What can hang from each mark
A: N
L: E Q W
Y: E
R: W
C: Q
N: A
W: L R
G: Q
Q: A G L
E: A L Y

Known rows, with every way that one mark hangs from another
(W (L E (Q G)) R): [-18, -37, 42, 38, 56, -32, -10, 4, 24, 56, -81, 32, 19, 63, -3, -3, -31, 30, -41, -4, -29, 22, -21, -55, -21, 9, -3, 57, 32, 38, -26, -55, 28, 24, 18, -33, 6, 39, 12, 50, 30, 43, 65, 18, 80, 33, -31, -29]
(Q (L E W)): [-4, -32, 2, -15, -28, -49, 16, 29, 68, 26, -36, 23, 3, -3, 6, -19, 29, -28, 8, -24, -3, -5, -10, -20, -15, 14, 6, -2, 14, 25, -39, 14, 61, 14, -4, 14, -10, 47, -70, -2, 16, 15, 22, 4, 51, 3, -10, -32]
(W (L (E (A N)) Q) R): [-13, -44, 59, 55, 31, -39, 6, 34, 39, 66, -43, 48, 13, 8, 21, -15, -12, 65, -16, -13, -36, -20, -51, -41, -7, -43, -27, 47, 17, 26, -51, -24, 29, 69, -26, -12, -46, 67, 4, 14, 3, 39, 75, 32, 78, 37, -19, -11]
(E A): [14, 9, 7, 10, -15, -15, 1, 2, 13, 25, 4, -23, 13, -14, 27, 0, 20, 18, -2, 5, -19, -37, 0, 26, -7, -15, 2, -23, -12, 16, -9, -4, -23, 7, -26, 5, -21, 6, 17, 1, -4, 3, 14, 7, 10, 18, 11, 19]
(W (L (E A Y)) R): [1, -13, 42, 8, 3, -24, -2, -4, -4, 65, -48, -29, 10, 24, 6, 23, -38, 66, -41, 22, -41, -35, -34, -23, -43, -24, -28, 34, -12, 62, -30, -43, -11, 61, -24, -4, -72, 25, 32, 42, 21, 9, 39, 26, 62, 37, -32, 11]
(Y (E L)): [-8, 0, -1, -25, 5, -18, -14, 13, -8, 6, 22, -1, 36, -21, -15, 7, 13, 10, -28, 3, -15, -26, -10, 38, 2, 14, -34, 10, 8, -9, -32, 29, -4, 30, -38, 10, 16, 44, 21, 27, -7, 2, 7, -17, 49, -1, -12, -9]
(Y (E (A N) (L (W R)))): [-37, -17, 46, 36, -21, -38, -35, 54, 26, 68, 18, 44, 51, -71, 28, 36, 51, 25, -2, -6, -34, -63, -46, 63, -26, -4, -11, -21, -13, 4, -78, 65, 35, 54, -72, 4, -27, 105, 22, 13, -17, -7, 63, -30, 86, -10, -3, -14]
(E A Y): [29, 13, -8, -13, -11, -25, -3, 6, 11, 10, 24, -56, -10, -5, 26, 17, 1, 22, 0, 19, -2, -39, -5, 35, -38, 2, -10, -5, -10, 36, -23, -17, -43, 22, -38, 0, -44, 2, 12, 12, 4, -12, -4, 13, 12, 32, 5, 6]
(W (L Q)): [-5, -27, 14, 21, 19, -25, 0, 8, -1, -4, -23, 10, -12, 21, -6, -11, -11, 31, -18, -11, -19, -5, -16, -31, -8, 1, -2, 27, 8, 20, -9, -32, -12, 17, 7, 1, 5, 9, 10, 14, 17, 9, 44, 29, 34, 19, -24, -14]
(Q A G (L E W)): [-27, -28, 0, 18, 1, -42, 9, 7, 96, 42, -69, -2, 13, 14, 33, -1, 67, -59, -11, -14, -5, 1, 14, 21, -43, 32, 26, -7, 35, 22, -45, 12, 57, -29, -12, 20, 18, 24, -98, 19, 15, 11, 40, -9, 81, 16, 33, -41]
(G (Q A L)): [11, -37, 17, 5, 3, 20, -4, -38, 13, -30, -43, 4, -21, -1, 9, -4, 66, -48, -61, -8, -10, -39, 53, -7, -18, 19, 10, 32, 3, 12, -8, 35, 18, -3, -15, 19, -10, 13, -79, 30, 3, 4, 3, -4, 29, -15, 37, -12]
(Q A G (L (W R))): [-52, -27, 40, 56, -10, 0, -19, -17, 63, 52, -93, 3, 21, -5, 14, 47, 89, -52, -33, -8, 14, -8, 2, 32, -84, 34, 52, -10, -14, 29, -39, 35, 43, -45, 4, 6, 21, 36, -70, 24, 11, -10, 63, -51, 85, -12, 13, -29]
(Q A G (L E (W R))): [-37, -27, 22, 36, -6, -34, -6, -1, 87, 76, -100, 9, 21, 15, 14, 12, 61, -40, -27, -2, 2, -1, 3, 2, -70, 23, 35, 5, 15, 29, -44, 22, 65, -26, -4, -5, 29, 48, -87, 33, 7, 8, 57, -27, 101, -9, 13, -38]
(G (Q (A N) L)): [-16, -44, 30, 27, 20, 24, -4, -10, 13, -32, -21, 23, -18, -43, 41, -5, 83, -44, -38, -23, -5, -12, 40, -1, -3, 1, 1, 29, 5, -15, -40, 57, 34, 10, -35, 6, -36, 18, -94, 18, 0, 2, 18, -16, 46, -8, 59, -31]
(C (Q L)): [-8, 0, 6, -7, 13, 2, 33, -2, 14, -45, -24, 9, -17, -10, -18, 16, 14, -37, -14, 13, 4, 13, 26, -26, -26, 16, -20, 7, -1, 7, -32, 11, -10, -37, 8, 24, 8, 22, -33, 21, 18, -1, 4, 0, 3, -14, 6, -27]
(C (Q A)): [-16, 8, -38, 13, 5, -9, 28, -15, 17, -17, -32, -9, -9, -18, 13, 8, 19, -29, -10, 34, -8, -2, 1, -3, -45, 31, -22, -10, 19, -35, -14, -6, -8, -30, -8, 17, 37, -14, -32, 26, -17, -15, 3, 9, 8, -12, 40, -17]
(Y E): [5, -3, 4, 3, 23, -13, -11, 4, -8, 5, 27, 6, 11, -7, -22, 2, 0, 0, -9, 3, -23, 3, 15, 30, -1, 1, -20, -5, -9, 8, -10, 22, 16, 10, -12, -10, 17, 33, 10, 11, -17, 1, -14, -6, 17, -1, 1, -2]
(N A): [4, -22, -8, -12, -19, 2, -5, -22, 19, 7, 12, -1, 0, -15, -7, 13, -15, 29, -23, 20, -12, 9, 1, 3, -13, -3, 18, -25, -7, 14, 1, 15, -9, -8, 6, -4, 34, 23, -13, -11, 24, 20, -8, 16, 15, -20, 10, 7]
(W (L E) R): [-24, -35, 51, 12, 16, -6, -3, -6, -5, 55, -73, 23, 17, 35, -37, 9, -47, 33, -30, -5, -32, 16, -27, -60, -5, -26, -14, 41, 5, 24, -17, -23, 37, 36, 22, -6, -26, 32, 14, 40, 17, 31, 43, 8, 43, 6, -30, -3]
(E (L Q W)): [-1, -8, -38, -2, -43, -82, -13, 34, 49, -10, -7, 35, 13, -16, 34, -22, 27, 2, -1, 7, -12, -57, -48, -2, -33, 46, 14, 2, 37, 4, -24, 8, 15, 17, -18, -2, 35, 34, -25, -13, 11, -11, 47, 11, 38, 12, -26, -39]
(R (W (L (E A Y)))): [26, -8, -17, -23, -13, -14, 8, -4, -11, 51, -14, -59, -8, 37, 32, -7, -5, 79, -3, 28, -9, -32, -34, 26, -29, -1, -40, 30, 8, 42, -58, -38, -33, 72, -4, -10, -62, -10, 29, 51, 7, 34, 30, 64, 25, 78, 15, -8]
(Q G (L (E Y))): [2, 1, 13, -35, 47, -16, 17, 10, 49, 2, -18, -34, -11, 45, 21, 9, 6, -25, -29, 7, 16, 23, 18, 10, -28, 29, -3, 37, 23, 42, -39, -16, 16, -6, -26, -17, -32, 5, -48, 37, 30, 10, -4, -18, 67, 38, -6, -39]
(R (W (L (E A) Q))): [41, -31, -18, 4, -11, -46, 7, 0, 14, 57, -47, -9, 11, 50, 38, -51, -1, 79, -9, 18, -25, -46, -27, -9, -13, -3, -17, 34, 14, 33, -49, -53, -16, 61, 17, -16, -17, 10, 9, 36, -3, 65, 63, 78, 41, 74, 3, -5]
(E (L W) Y): [-20, 12, -39, -25, -45, -48, -17, 33, 23, -13, 18, -20, 1, -34, 35, 18, 14, 2, -9, 21, 9, -38, -49, 30, -39, 54, -6, -6, 29, 11, -38, 15, -5, 28, -40, -1, -13, 24, -2, 3, 15, -35, 16, 1, 26, 12, -31, -27]
(E (A N) L Y): [-17, 11, 3, -25, -2, -23, -10, 45, 17, -8, 53, -37, 15, -52, 56, 12, 28, 40, 2, 6, -8, -53, -39, 49, -24, 1, -34, -2, 24, -2, -59, 18, -38, 43, -89, 9, -60, 25, 16, 8, -2, -28, 6, -3, 44, 24, -3, -19]

Rows
[13, 25, -49, -34, -2, -65, -10, 26, 24, -33, 14, -16, 3, 4, 23, -14, 2, 26, -30, 36, 0, -56, -38, 8, -39, 45, -19, 34, 28, 3, -28, -18, -32, 30, -34, -15, 6, 12, -1, 12, 4, -25, 4, 8, 35, 23, -46, -39]	(E (L Q) Y)
[-24, -32, 56, 68, 48, -6, -17, -7, -2, 37, -64, 30, 16, 38, -4, 21, 0, 20, -47, 1, -11, 23, -11, -26, -27, 10, 15, 44, 9, 36, -14, -29, 0, -4, 21, -30, 19, 31, 25, 38, 27, 17, 65, -2, 66, 21, -29, -16]	(W (L (Q G)) R)
[34, 4, -24, -2, 25, -76, 10, 53, 68, 5, 27, -2, 2, -1, 74, -49, -5, 39, 0, 20, -17, -39, -38, 7, -10, -4, -37, 32, 37, 23, -51, -36, 6, 59, -73, -22, -55, 26, -26, -6, -18, 11, 4, 43, 52, 59, -2, -24]	(L (E (A N) Y) Q)
[-52, -23, -11, 49, -27, -59, -32, 45, 72, 24, -37, 68, 35, -54, 50, -4, 56, 2, -20, 12, 1, -56, -74, 5, -61, 21, 5, 7, 23, -25, -58, 39, 42, 27, -34, -5, 32, 62, -49, -15, -22, -30, 80, -12, 89, -11, -6, -47]	(E (L (Q (A N)) (W R)))
[-12, -29, 31, 10, -25, -32, -7, 21, 52, 46, -63, 42, 16, -1, -3, 13, 15, -18, -16, -11, -5, -15, -14, -37, -36, -3, 15, 12, 1, 32, -37, 20, 74, 12, 11, 3, -15, 71, -55, 11, 9, 19, 55, -19, 62, -11, -33, -24]	(Q (L E (W R)))
[-4, -24, -1, 48, 3, -76, -21, 20, 71, 65, -69, 58, 22, 35, 36, -33, -12, -4, -10, 18, -7, 6, -35, -29, -38, 35, 36, 28, 39, 35, -14, -27, 72, 4, 11, -39, 40, 56, -36, 10, 4, 26, 65, 1, 69, 25, -28, -38]	(L E (Q G) (W R))
[-50, -15, 23, 50, 4, -14, 3, -10, 59, 35, -93, 21, -2, -19, 5, 53, 74, -69, -32, 20, 4, 8, 5, 6, -94, 55, 25, -2, 9, 11, -50, 26, 32, -65, -2, 8, 39, 39, -72, 45, 19, -14, 54, -31, 76, -22, 23, -50]	(C (Q A G (L (W R))))
[-32, -16, -7, 59, 54, -25, -5, 16, 65, 4, -22, 7, 8, 0, 63, -20, 63, -19, -12, 7, 8, 4, -2, 27, -30, 22, 6, 16, 43, -19, -30, 5, 18, -15, -31, -15, 33, 5, -54, -1, -20, 2, 32, -8, 75, 21, 44, -43]	(L (Q (A N) G))
[-1, -43, 45, 20, -26, -1, -34, -21, -2, 15, -51, 53, -12, -22, 4, 13, 34, -42, -42, -15, -11, -25, 12, -28, -22, 8, 46, 26, -23, 29, -22, 56, 76, 17, 4, -9, -23, 73, -61, 22, 20, 3, 46, -14, 30, -18, -14, -17]	(G (Q (L (W R))))
[-19, -13, -1, 38, -9, -59, -39, 16, 41, 40, -55, 41, 41, 2, 36, -1, 28, -3, -22, 15, -1, -37, -46, 12, -57, 52, 42, 7, 36, 26, -32, 7, 25, -8, -7, -22, 45, 53, -4, 11, 15, -15, 72, -25, 67, 8, -39, -37]	(E (L (Q G) (W R)))
[14, 3, -2, 1, -38, -70, -26, 19, 47, 78, -31, 3, 8, -7, 35, 1, -9, 30, -2, 27, -24, -50, -59, 10, -62, 6, 10, -2, 3, 54, -36, -11, 31, 40, -29, -13, -44, 51, -16, 9, -4, 0, 36, 19, 39, 28, -27, 0]	(L (E A Y) (W R))
[32, -8, -60, -7, -20, -110, -8, 37, 74, 9, 3, 10, -18, 11, 44, -47, -24, 9, 4, 29, -4, -21, -50, -17, -40, 43, 4, 24, 42, 27, -21, -31, 40, 29, -17, -19, -7, 33, -48, -13, -2, -6, 14, 43, 31, 38, -37, -46]	(L (E Y) Q W)
[35, 11, -18, -38, 2, -41, 17, 10, 30, 28, 8, -41, -8, 21, 43, -16, -19, 37, -1, 32, -20, -47, -20, 20, -23, -1, -18, 6, 13, 34, -31, -30, -17, 36, -45, -1, -52, 8, 4, 16, -1, 8, -4, 32, 28, 52, -3, 9]	(L (E A Y))
[-27, -16, 11, 46, -30, -68, -26, 58, 53, 46, -11, 52, 43, -48, 70, -9, 52, 31, 7, 0, -19, -90, -73, 16, -46, -1, 10, -6, 14, 13, -69, 33, 25, 48, -62, -1, -13, 90, -11, -5, -2, -11, 91, 0, 81, -4, -18, -25]	(E (A N) (L Q (W R)))
[5, -16, 9, 22, -38, -62, -9, 22, 44, 92, -57, 28, 25, -10, 25, -11, -5, 21, 12, 13, -36, -50, -45, -1, -33, -16, 23, -14, 3, 44, -28, -4, 50, 35, -7, 1, -18, 54, -17, 6, -3, 22, 53, 19, 39, 7, -15, 8]	(L (E A) (W R))
[-17, -42, -24, 36, 19, -17, 3, 13, 40, 31, -48, 18, 12, 28, 42, -52, 36, 54, -15, 6, -5, -4, -44, -15, -18, 9, -33, 55, 40, -5, -61, -24, 26, 50, 9, -19, -5, 11, -36, 9, -24, 37, 58, 54, 59, 52, 38, -52]	(R (W (L E (Q (A N)))))
[12, -25, -4, 47, -5, -95, -17, 21, 85, 91, -74, 28, 20, 24, 53, -31, 11, 15, -3, 14, -29, -41, -29, 10, -51, 16, 43, 2, 27, 53, -23, -16, 42, 12, -14, -32, 11, 60, -23, 19, 3, 36, 79, 17, 80, 44, -10, -10]	(L (E A) (Q G) (W R))
[-20, 14, -22, 28, 39, -7, 22, -26, 23, -9, -45, -15, -10, 9, 26, 16, 32, -35, -10, 43, -7, 23, 20, 12, -46, 52, -3, -13, 32, -16, -19, -15, -18, -57, -5, 12, 47, -20, -31, 42, 2, 0, 5, -6, 19, 6, 49, -26]	(C (Q A G))
[-36, -24, 31, 28, 20, 22, 8, 14, 53, -8, -8, -1, 6, -32, 19, 16, 86, -27, -15, -18, 14, -5, 8, 15, -17, -6, -13, 4, -13, -13, -52, 41, 19, -17, -33, 28, -18, 18, -74, -1, -16, -18, 13, -24, 62, -17, 42, -37]	(Q (A N) L)
[-10, 12, -2, -6, -52, -49, -42, 19, 19, 49, -19, -16, 24, -38, 36, 35, 18, 26, -18, 39, -7, -88, -63, 46, -74, 21, 11, -12, -12, 41, -46, 13, -9, 37, -46, -2, -39, 54, 13, 23, 10, -37, 49, -5, 58, 2, -35, -13]	(E A (L (W R)) Y)
[-9, 0, -28, 47, 24, -39, -6, -8, 50, 11, -39, -6, 11, 26, 43, -16, 49, -21, -27, 18, 4, -17, 6, 30, -40, 42, 18, 9, 26, 11, -11, -28, -12, -36, -15, -12, 51, -17, -39, 11, -14, 0, 27, 7, 52, 19, 28, -25]	(L (Q A G))
[-12, -9, -13, 21, -47, -69, -42, 28, 33, 27, -41, 51, 31, -19, 16, -16, 15, 15, -16, 11, -5, -65, -66, -12, -53, 21, 21, 12, 6, 16, -26, 8, 28, 14, -7, -9, 31, 64, -18, 0, 10, -16, 67, 2, 56, -4, -49, -23]	(E (L Q (W R)))
[44, 5, -26, 0, 40, -83, 4, 24, 62, 25, -10, -35, 0, 45, 68, -37, -15, 31, -18, 35, -19, -43, -8, 24, -36, 29, -2, 27, 42, 50, -29, -65, -22, 17, -42, -24, -18, 15, -12, 21, 3, 25, 8, 40, 59, 81, -4, -22]	(L (E A Y) (Q G))
[9, -36, 7, -2, -25, -12, -16, -6, 17, -17, -17, 33, -34, -20, 16, -2, 47, -55, -17, -12, -4, -14, 26, -12, -4, 21, 37, 9, 4, 21, -18, 54, 52, -6, -3, 4, -29, 44, -73, 12, 25, 15, 21, -3, 15, 3, 8, -19]	(G (Q (L W)))
[9, -20, -62, 20, -27, -97, 0, 22, 100, 29, -44, 34, 3, 7, 48, -54, 18, -5, 5, 21, -21, -37, -42, -16, -45, 36, 14, 9, 46, -2, -14, -17, 54, 12, -3, -6, 42, 15, -74, -21, -25, 0, 36, 42, 49, 8, 9, -40]	(L E (Q A) W)
[36, -22, -41, -18, -3, -39, 1, 0, 10, 14, -19, -23, -15, 58, 23, -46, -27, 71, -15, 31, 7, -5, -38, -14, -35, 27, -37, 64, 30, 31, -42, -59, -6, 66, 16, -40, -24, -1, 9, 31, -1, 28, 35, 65, 23, 73, -21, -40]	(R (W (L (E Y) Q)))
[-5, -20, -2, -11, 5, -14, 27, -4, 53, 9, -53, -9, 13, 13, 1, -18, 36, -22, -32, -3, -13, -20, 13, -9, -26, -5, -8, 18, 9, 8, -27, 5, 29, -6, -8, 24, 2, 6, -81, 18, -5, 0, 8, 0, 64, -8, 22, -17]	(Q A (L E))
[-3, 3, -49, -1, -8, -49, -6, 2, 44, -22, -26, 1, 29, -10, 28, -25, 36, 7, -37, 27, -10, -76, -26, 11, -39, 24, -5, 9, 36, -11, -21, -4, -16, 2, -26, 15, 50, 5, -34, 2, -6, -17, 30, 12, 60, -6, -4, -28]	(E (L (Q A)))
[27, -17, -21, 29, -7, -101, -3, 28, 98, 58, -35, 8, 11, 26, 77, -44, 18, 11, 21, 5, -29, -41, -21, 26, -25, 37, 33, -10, 50, 38, -32, -33, 27, 6, -21, -11, 9, 37, -40, 4, -3, 40, 54, 35, 66, 51, 2, -19]	(L (E A) (Q G) W)
[30, -39, 18, -36, 16, -5, 11, -13, 14, -13, -22, 26, -14, 20, 10, -42, 11, -27, -42, -13, -25, -8, 44, -45, 24, 3, 4, 54, 28, 22, -13, 19, 44, 28, -12, 2, -37, 37, -70, 32, 26, 47, -3, 18, 23, 13, 6, -19]	(G (Q (L E)))
[2, -17, -11, -15, -37, -71, 45, 23, 77, 19, -39, 18, -8, -17, 25, -10, 24, -28, 15, 8, -33, -29, -6, -13, -44, 30, -6, -18, 18, 31, -65, 3, 30, -13, -27, 36, -22, 46, -57, 22, 13, 29, 29, 29, 45, 19, 17, -25]	(C (Q (L (E A) W)))
